Each row comes from the steps of one path. Every step used is in the known rows, and no mark comes twice. Write the path behind each row, first mark first.
Known rows
f > p > d: 0.828, 0.655, -2.300, 0.017, -0.872, -4.865, -0.888, -1.092, -0.533, -0.466, -2.850, -0.047, -1.688, -3.988, 2.817, 2.372, -0.962, -0.789, 0.038
k > d > p > l > n > x: 0.976, -3.039, 2.167, 0.637, 1.280, 1.886, -1.290, 0.565, -1.105, 0.768, -0.480, -2.470, -3.015, 1.113, -1.708, -0.058, -3.115, 0.453, 0.344
k > d: 0.362, 0.532, -1.711, -0.267, 1.829, -0.322, 0.113, 0.324, 0.564, -0.186, -4.108, -4.581, 1.362, -1.144, -2.421, -2.272, 2.286, -2.182, -0.721
n > l > t: -2.924, 1.098, 2.150, 0.208, 2.783, 1.801, 1.887, -0.744, -0.933, 0.965, 0.579, -1.670, 0.457, 1.374, -4.396, 2.173, 1.514, 0.643, -3.185
k > l > n > x > p: -0.279, -4.330, -1.396, 0.810, -3.106, 1.230, 0.610, -2.789, -1.247, 1.241, 3.324, 0.648, 0.652, 0.139, -0.024, 2.381, 2.016, 1.652, 3.677
k > l > t: -1.369, 0.959, 2.651, 1.753, -2.139, 0.868, 2.079, -3.352, 2.180, 2.566, -1.074, -0.764, 0.915, 3.546, -2.429, 3.534, 4.495, 0.776, -2.129
d > p > l: 0.233, 3.219, -0.096, 0.559, 1.618, 0.931, 0.047, -0.656, 0.554, 0.132, -0.814, -2.071, -3.611, 4.369, -0.157, -0.591, -3.037, -0.422, -1.791
n > l: -0.650, 0.339, -0.778, 0.885, 1.146, 1.420, 0.929, 0.269, -1.639, -1.240, 0.712, -3.793, -0.292, 0.947, -2.330, -0.371, 1.054, -1.305, -1.272
k > d > p > l: 1.017, 2.051, -0.486, 1.043, 2.669, 0.450, -0.238, -0.376, 0.188, 1.101, -4.322, -5.272, -1.949, 1.598, -1.453, -0.973, -1.850, 0.220, -2.726
l > t: -2.638, 2.381, 1.375, -1.129, 2.532, 0.614, 1.452, -0.687, 1.604, 0.332, -1.112, 0.369, 1.046, 1.952, -2.972, 0.907, 1.667, -0.237, -1.773
p > f: 0.009, 2.972, -4.138, -1.171, 2.249, 2.178, 1.909, 0.202, 1.448, -5.625, -0.560, 0.008, 1.329, 1.952, -2.162, -2.635, 1.063, -2.316, -1.172
x > p > d: -3.567, 2.407, -4.085, -1.412, 0.220, -2.993, -1.062, -1.534, -1.498, -0.312, -1.178, -0.025, 1.797, -4.354, 0.144, -0.986, -0.976, 0.111, 2.027
x > p: -1.627, 2.153, -5.051, -0.792, 3.111, -0.108, 0.479, -1.088, -0.109, -0.169, -0.772, -1.104, 1.898, -1.301, -0.133, -1.174, 0.382, 0.515, 0.922
f > p: 2.745, -0.062, -3.124, 0.462, 2.422, -1.872, 0.740, -0.553, 0.255, -0.284, -2.497, -1.388, -1.326, -1.093, 2.620, 1.596, 0.684, -0.775, -1.136
x > p > d > k: -0.222, 2.664, -2.175, -1.584, 1.814, -3.267, -1.955, 2.502, -0.688, 1.279, -2.039, 0.316, 2.941, -4.921, 1.579, -3.580, -0.409, 0.198, 0.029
f > p > l > t: -0.063, 2.115, 2.359, 0.887, 2.905, 1.015, 1.708, -1.845, 1.988, 0.636, -2.904, 1.066, -2.086, 0.210, 2.677, 4.670, -3.717, 2.249, -4.236
d > p > l > n: -0.648, 1.025, 1.459, 0.782, 0.504, 0.085, -0.881, 0.899, 1.154, 0.231, 2.918, -0.459, -4.728, 6.245, -0.144, -1.409, -1.151, 0.327, -2.143
d > k: 2.923, 1.688, 0.770, -0.454, 2.256, -0.250, -0.395, 4.319, 1.247, -0.023, -2.000, -1.625, 1.108, 1.364, 0.836, -4.163, 1.506, -2.390, -2.007

Write each row's path
-2.871, 1.867, -0.817, -0.045, 0.892, 0.985, 0.153, 0.111, 0.798, -1.310, 3.343, 0.540, -0.470, 2.111, 1.542, -1.330, -2.280, 1.670, -0.595 | x > p > l > n
1.236, -1.558, 3.576, 1.497, -6.336, -3.564, -1.868, 2.248, 1.491, 2.130, 1.731, 0.262, -0.900, 1.520, 1.679, -1.901, 3.779, -1.231, -1.673 | p > d > k > l > n
2.419, -4.041, 4.802, 1.050, -6.471, -1.893, -2.067, 1.924, -0.220, 1.169, 1.886, 1.413, -0.056, -0.601, 1.026, 0.085, 1.540, -1.338, 2.136 | p > d > k > l > n > x
-0.273, 0.891, -6.472, -2.479, 4.675, 4.231, 2.192, -1.649, -1.673, -4.780, -0.211, 2.072, 3.709, -3.344, -1.787, -0.569, -2.124, 0.513, 3.470 | n > x > p > f
-2.303, -3.800, -0.588, 0.706, -6.007, -1.730, -1.004, -3.517, -2.389, 1.314, 2.963, 1.538, 0.646, -3.126, 0.370, 2.739, 0.311, 1.234, 5.350 | k > l > n > x > p > d
1.057, 2.070, 1.183, -0.969, -0.598, -3.362, -2.161, 3.769, 0.552, -0.219, -2.284, -0.345, 0.940, -1.678, 0.851, -3.804, 0.166, -2.479, -0.568 | p > d > k
-4.607, 4.500, 0.691, -0.499, 3.610, 2.600, 1.485, -2.134, 1.124, 0.899, -0.759, 1.244, 1.512, 0.017, -0.478, 1.815, -3.389, 3.324, -2.419 | x > p > l > t
5.595, -5.630, 2.999, 2.071, -5.502, -3.428, -1.867, 1.088, -0.849, 2.427, 0.250, 2.010, -1.778, -3.424, 4.781, 3.114, 0.905, 0.478, 1.042 | f > p > d > k > l > n > x
-0.877, -1.051, -5.080, -2.229, 3.379, 3.464, 1.447, -0.487, -1.127, -5.022, 3.515, 3.818, 2.296, -1.520, -1.350, -1.554, -0.709, 1.435, 3.048 | l > n > x > p > f
-0.666, -1.728, 4.270, -0.246, -1.586, 3.259, -0.252, 1.482, 0.120, -3.217, 3.111, 1.065, -2.482, 2.809, 0.217, 0.139, -4.472, -1.536, 2.205 | p > l > n > x
0.937, -4.807, 2.447, 1.570, -5.279, 1.392, 0.437, -1.594, 0.000, 0.153, 3.187, -0.034, -1.284, 3.191, -1.162, 2.368, 3.124, -1.120, 3.043 | k > l > n > x
-1.499, -2.775, -2.210, -1.777, 1.741, 1.020, 0.051, -0.079, -1.619, -0.789, 3.100, 1.746, 1.056, -1.635, -0.320, -0.081, -0.245, 0.904, 3.833 | l > n > x > p
3.855, 0.709, -0.697, -0.239, 0.675, -4.768, -1.565, 2.841, 0.314, 1.382, -3.969, 0.422, -0.530, -4.816, 4.550, -0.575, -0.644, -0.599, -1.827 | f > p > d > k
0.379, -1.272, 2.651, 0.140, 0.133, 1.860, -0.448, 0.348, -0.686, -0.459, 3.157, 0.534, -4.411, 3.837, -0.498, 0.369, -4.301, -0.218, 1.461 | d > p > l > n > x
1.823, 1.084, 4.422, 1.605, -1.002, 0.676, 1.205, 0.290, 2.589, 3.936, -2.001, 0.072, 1.653, 2.869, -0.702, 0.779, 4.615, 0.704, -4.237 | d > k > l > t
-0.011, 1.574, 4.932, 1.116, -3.733, -2.168, -0.293, -0.251, 1.830, 4.088, -2.520, 0.976, 1.628, -0.310, -0.098, 1.160, 3.181, 0.406, -2.940 | p > d > k > l > t
-0.093, -2.786, -4.067, 0.116, -1.447, 3.539, 1.901, -3.215, -0.730, -2.588, 3.600, 2.702, 2.282, 0.014, -0.798, 1.364, 1.830, 2.024, 2.508 | k > l > n > x > p > f
0.080, -1.900, 0.238, -1.991, 0.267, -1.816, -2.575, 3.454, -2.337, 0.481, 2.121, 3.134, 1.951, -5.093, 1.484, -2.628, -1.799, 0.510, 3.305 | l > n > x > p > d > k
